What can hang from each mark
ralupu: dufe
vepoba: feve gerub nuban ralupu topu
dufe: muzol
mepa: muzol
muzol: mepa
gerub: nidi
feve: mepa
sinad: dufe
nuban: vepoba
nidi: gerub
topu: vepoba

Each row was made from one small tree. Brackets hold a mark, then the marks that hang from it, in alphabetical order. Every link used is in the known rows. Write each row's tree.
Known rows
[nidi gerub]: [-23   5   8 -13   7  -3   1 -36 -18 -22 -11   7 -25 -38  15   4  22  18
  27   3 -28  16   1   2]
[sinad [dufe muzol]]: [-21  -8   3 -10  11 -32   2 -29 -21 -27 -12   8 -12 -26   3  -5  24  22
  35  -9 -35  -9  17  27]
[nuban [vepoba gerub ralupu]]: [ -8  11   7 -19   0 -12   6 -27  -6 -19  -2   4 -16  -2   5   2   4   3
  17  -4   6  12  11   1]
[topu [vepoba feve ralupu]]: [  1  10   5 -16  10 -14  19 -32 -12 -22   7   8   3 -11  17  -3  27  -7
  10 -13  -7  20   5  -5]
[nuban [vepoba ralupu]]: [ -9  16  11 -16   2 -16  10 -27 -14 -21   2   1 -10  -6   0  -5  18  -3
   9 -10 -10  11  15   1]
[vepoba nuban]: [ -6  -6  11 -10  12 -15   2 -34  -5 -17  -8  10  -6 -32  10   3   3   0
  26   0 -12  21  22   1]
[ralupu dufe]: [-24  10   3  -6  12 -16   6 -30 -16 -27 -15  12  -8 -28   9  -3  26  10
  31   2 -23  -7  14   9]
[ralupu [dufe [muzol mepa]]]: [-24   2   6 -12  11 -34  -1 -26 -33 -26 -14  23 -13 -23  -1   2  33  16
  33  -7 -31 -11  32  10]
[nuban [vepoba feve [gerub nidi] topu]]: [  0  20   5 -25  -9  -8  15 -32 -15 -15  -1  10 -30 -14  42  24  14  13
   8  -1  -4  -7 -10   8]
[topu [vepoba ralupu]]: [ -7   7   2 -14  17 -11  17 -29  -5 -31   6   4  -6 -11   2  -9  20   2
  17 -13  -5  27   2 -11]
[muzol mepa]: [-25   8  14 -15  15 -18   4 -31 -28 -20 -11  21 -13 -32   5  -4  26  11
  17 -10 -14  15  22  -4]
[dufe [muzol mepa]]: [-23  -2  13 -18  12 -32   1 -30 -31 -22 -11  20 -14 -29   0  -1  31  16
  23 -15 -24  11  26   5]
[nuban [vepoba [feve mepa] ralupu topu]]: [  3  42  14 -27  -5 -28  20 -28 -30 -11   3   8  -2  -3  22  16  34 -13
 -10 -13  -5 -14  11  -8]
[topu vepoba]: [-16   3   3 -12  21  -9  17 -34  -2 -30   7  14  -8 -27  12 -10  19  11
  20 -12   1  29  -2  -1]
[nuban [vepoba ralupu topu]]: [  3  26   8 -20   0 -21  21 -26 -11 -21   2  -4 -17  -2   7   5  22  -1
   0 -12 -12  -2   0  -9]
[topu [vepoba gerub]]: [-15  -1  -2 -16  19  -4  13 -34   6 -29   4  17 -14 -23  17  -3   4  17
  28  -5  16  29  -6  -1]
[topu [vepoba nuban]]: [  0  -8   4 -11  20 -12  11 -34   4 -26  10  15  -7 -25  12  -1   1   3
  25  -8   2  34  12  -3]
[dufe muzol]: [-22  -5  10 -14  10 -26   6 -32 -17 -24 -11   8  -9 -30   4  -4  29  14
  27 -10 -24  12  12  11]
[gerub nidi]: [-25   5   6 -13   8   0   5 -33 -23 -28 -15   6 -24 -36  17   2  23  19
  26   1 -28  14   1   6]
[topu [vepoba feve]]: [ -8   6   6 -15  15 -12  20 -36 -10 -21   9  18   1 -26  27  -4  27   2
  14 -13  -2  21   1   4]
[vepoba feve ralupu topu]: [  8  26   9 -19  -1 -23  24 -30 -20 -13 -10  -4  -3 -14  24  11  37  -9
   0  -8 -23 -10  -3 -12]
[nuban [vepoba feve ralupu topu]]: [ 10  30  11 -22  -6 -24  24 -29 -18 -12   4   0  -8  -2  22  12  31  -9
  -6 -13 -13  -9   3  -4]
[nuban [vepoba topu]]: [ -7  22   9 -19   4 -19  21 -31  -8 -21   4   5 -20 -17  18   4  21   8
   4 -12  -6  -1  -4   0]
[vepoba [gerub nidi] ralupu topu]: [  0  16  -3 -21   0  -5  12 -26 -11 -26 -19  -8 -34 -11  20  20  11  16
  20   5 -16  -1 -17 -15]
[mepa muzol]: [-30  22  19 -18  11 -29   3 -36 -29 -22 -11  11   1 -30   8  -5  30  12
  19 -11 -10  10  21  10]
[nuban [vepoba gerub [ralupu [dufe muzol]]]]: [ -8   6   1 -17  -2 -26   1 -23 -13 -24  -4   7 -17   6  -2   7  10   8
  30  -1  -8  -8  21  11]
[nuban [vepoba [feve [mepa muzol]] topu]]: [-11  49  21 -31  -2 -39  16 -34 -40 -10   5  20   3 -15  31  17  38  -1
  -8 -17   3 -16  17   5]

Write each row's tree
[  1  17   1 -20   5 -15  16 -27  -2 -20 -16  -5 -20 -10  13  11  12   7
  16   0  -3   0 -12 -18]  [vepoba gerub ralupu topu]
[  2  21   8 -24  -4 -17  19 -34  -7 -10   2  12 -17 -13  36  17  15   5
   5  -5   8  -7  -5   5]  [nuban [vepoba feve gerub topu]]
[  9  21   4 -22  -3 -18  18 -30  -9 -10 -14  -1 -10  -9  29  18  21  -2
   9  -1  -6  -9  -8 -12]  [vepoba feve gerub ralupu topu]
[ 14  -4   9 -16  -2 -17   0 -32  -6  -5 -11   7   0 -10  20  17  -4 -13
  23   6  -2  13  24  -2]  [vepoba feve gerub nuban ralupu]
[-23  -6   6 -13  12 -37  -3 -27 -33 -25 -12  18 -16 -25  -2  -2  26  24
  32 -14 -35 -10  29  21]  [sinad [dufe [muzol mepa]]]
[ -1  14  10 -21  -6 -15   8 -30 -13 -10   0   8  -7  -1  19   7  12  -5
  10  -4   4   5  14   6]  [nuban [vepoba feve gerub ralupu]]
[ 17  10   7 -15   5 -23  14 -26  -3 -19  -9  -7 -12 -11   7  15   8  -8
  12  -3 -19   5   8 -20]  [vepoba nuban ralupu topu]
[ 17  -1   5 -14  10 -17  13 -31  -5 -17  10   9   5  -9  16   6   9 -15
  15  -9  -5  25  18  -7]  [topu [vepoba feve nuban ralupu]]
[ 15   9  12 -16   3 -24  17 -35  -9  -8  -5   9  -4 -28  34  20  16  -7
   9  -4 -16  -2   8  -4]  [vepoba feve nuban topu]
[ 25  13  11 -18  -2 -27  17 -29 -12  -8  -7  -2  -2 -11  23  22  17 -18
   5  -4 -21  -3  12 -14]  [vepoba feve nuban ralupu topu]
[  4  22   3 -23  -2 -17  16 -26  -2 -19  -1  -2 -23   1  12  12   8   6
   8  -5   5  -1  -5 -10]  [nuban [vepoba gerub ralupu topu]]
[ -6   3  -3 -17  15  -7  12 -29   3 -29   2   7 -12  -8   7  -2   5   8
  25  -5  11  28  -3 -10]  [topu [vepoba gerub ralupu]]
[  0  13  -1 -12  10 -18  17 -28 -15 -25   5  11   3  -6  15   0  29  -6
  18  -7 -14   2  11  -1]  [topu [vepoba feve [ralupu dufe]]]
[  1  26  12 -21  -2 -22  24 -33 -16 -12   5  10 -11 -17  32  10  30   0
  -3 -12  -9  -8  -1   5]  [nuban [vepoba feve topu]]
[-13   9  -2 -11   5 -14   1 -25  -9 -24 -19   4 -12  -8   3   4  10   7
  35   9  -9  -5  12  -2]  [vepoba gerub [ralupu dufe]]
[  5  -7   5 -14   5 -13  -3 -29   2 -15 -13   2 -10 -11   4  11 -13  -4
  31   7   0  20  20  -9]  [vepoba gerub nuban ralupu]
[ -6  38  15 -26  -1 -26  21 -33 -27 -11   5  18  -4 -18  32  15  33  -3
  -7 -12   0 -13   7   0]  [nuban [vepoba [feve mepa] topu]]
[  9  -4   3 -12  16 -14  11 -28   2 -26   9   5  -4  -9   2   0   2  -6
  21  -9  -3  33  15 -12]  [topu [vepoba nuban ralupu]]
[  9 -10  -5 -17  10   0   2 -28   3 -29   3   6 -23  -7  12  14 -15   7
  33   3   2  33   6  -9]  [topu [vepoba [gerub nidi] nuban ralupu]]
[ -9  14   1 -15  -1 -15   3 -24  -9 -23  -4   7 -16   3   3   4   6   4
  25   3  -1  -6  17   5]  [nuban [vepoba gerub [ralupu dufe]]]
[ -6 -13   3 -14   5   0  -7 -33  -5 -20 -15  10 -28 -29  21  18 -14  15
  39  13  -7  21  11   5]  [vepoba [gerub nidi] nuban]
[-21  34  20 -30  -3 -30   0 -36 -35  -8   1  28   3 -15  27  13  19   3
   8  -8  20  -1  28  15]  [nuban [vepoba [feve [mepa muzol]] gerub]]
[  8  -1  -3  -8  16 -18   8 -24  -1 -30   6   8  -4  -5   1   3   3  -5
  29  -3 -10  15  21  -8]  [topu [vepoba nuban [ralupu dufe]]]
[ 14  -3   7 -11  -3 -37  -1 -26 -23 -13 -10   7   5  -5   8  17  19 -15
  28   0 -36 -11  40   9]  [vepoba feve nuban [ralupu [dufe muzol]]]
[ 10  12   9 -19  10 -22  10 -30 -17 -16  11  17  11 -10  17  10  13 -19
  10  -9   3  21  25 -11]  [topu [vepoba [feve mepa] nuban ralupu]]
[-17  -3  -5 -17  15   5   9 -33  -2 -33   0  14 -27 -24  23   4   3  25
  32   0   5  29 -11   2]  [topu [vepoba [gerub nidi]]]
[ 13   1  14 -13   0 -21   5 -31 -16  -8  -7   4   7 -14  15  10  13 -20
  14  -1 -20  11  29  -2]  [vepoba feve nuban ralupu]
[ 17  -6   2 -17   8 -13   8 -31   3 -15   7  12  -1  -6  21  12  -6  -9
  23  -2  11  26  14  -7]  [topu [vepoba feve gerub nuban ralupu]]
[-10  19   5 -12   1 -20   8 -24 -18 -24  -1   4 -10   0  -1  -2  21  -2
  17  -4 -17  -7  22   5]  [nuban [vepoba [ralupu dufe]]]
[-11  34  14 -26  10 -32  12 -32 -36 -20   7  18  16  -9  15   3  35  -8
   4 -18   4  12  22  -5]  [topu [vepoba [feve [mepa muzol]] ralupu]]
[-16  19   9 -20  16 -16  17 -36 -21 -20   8  26   7 -27  27   1  30  -1
  10 -13   6  16   9   0]  [topu [vepoba [feve mepa]]]
[  0 -12  -1 -14  18  -8   6 -33  13 -24   7  18 -13 -21  16   5 -14   9
  33  -1  18  35   7  -3]  [topu [vepoba gerub nuban]]
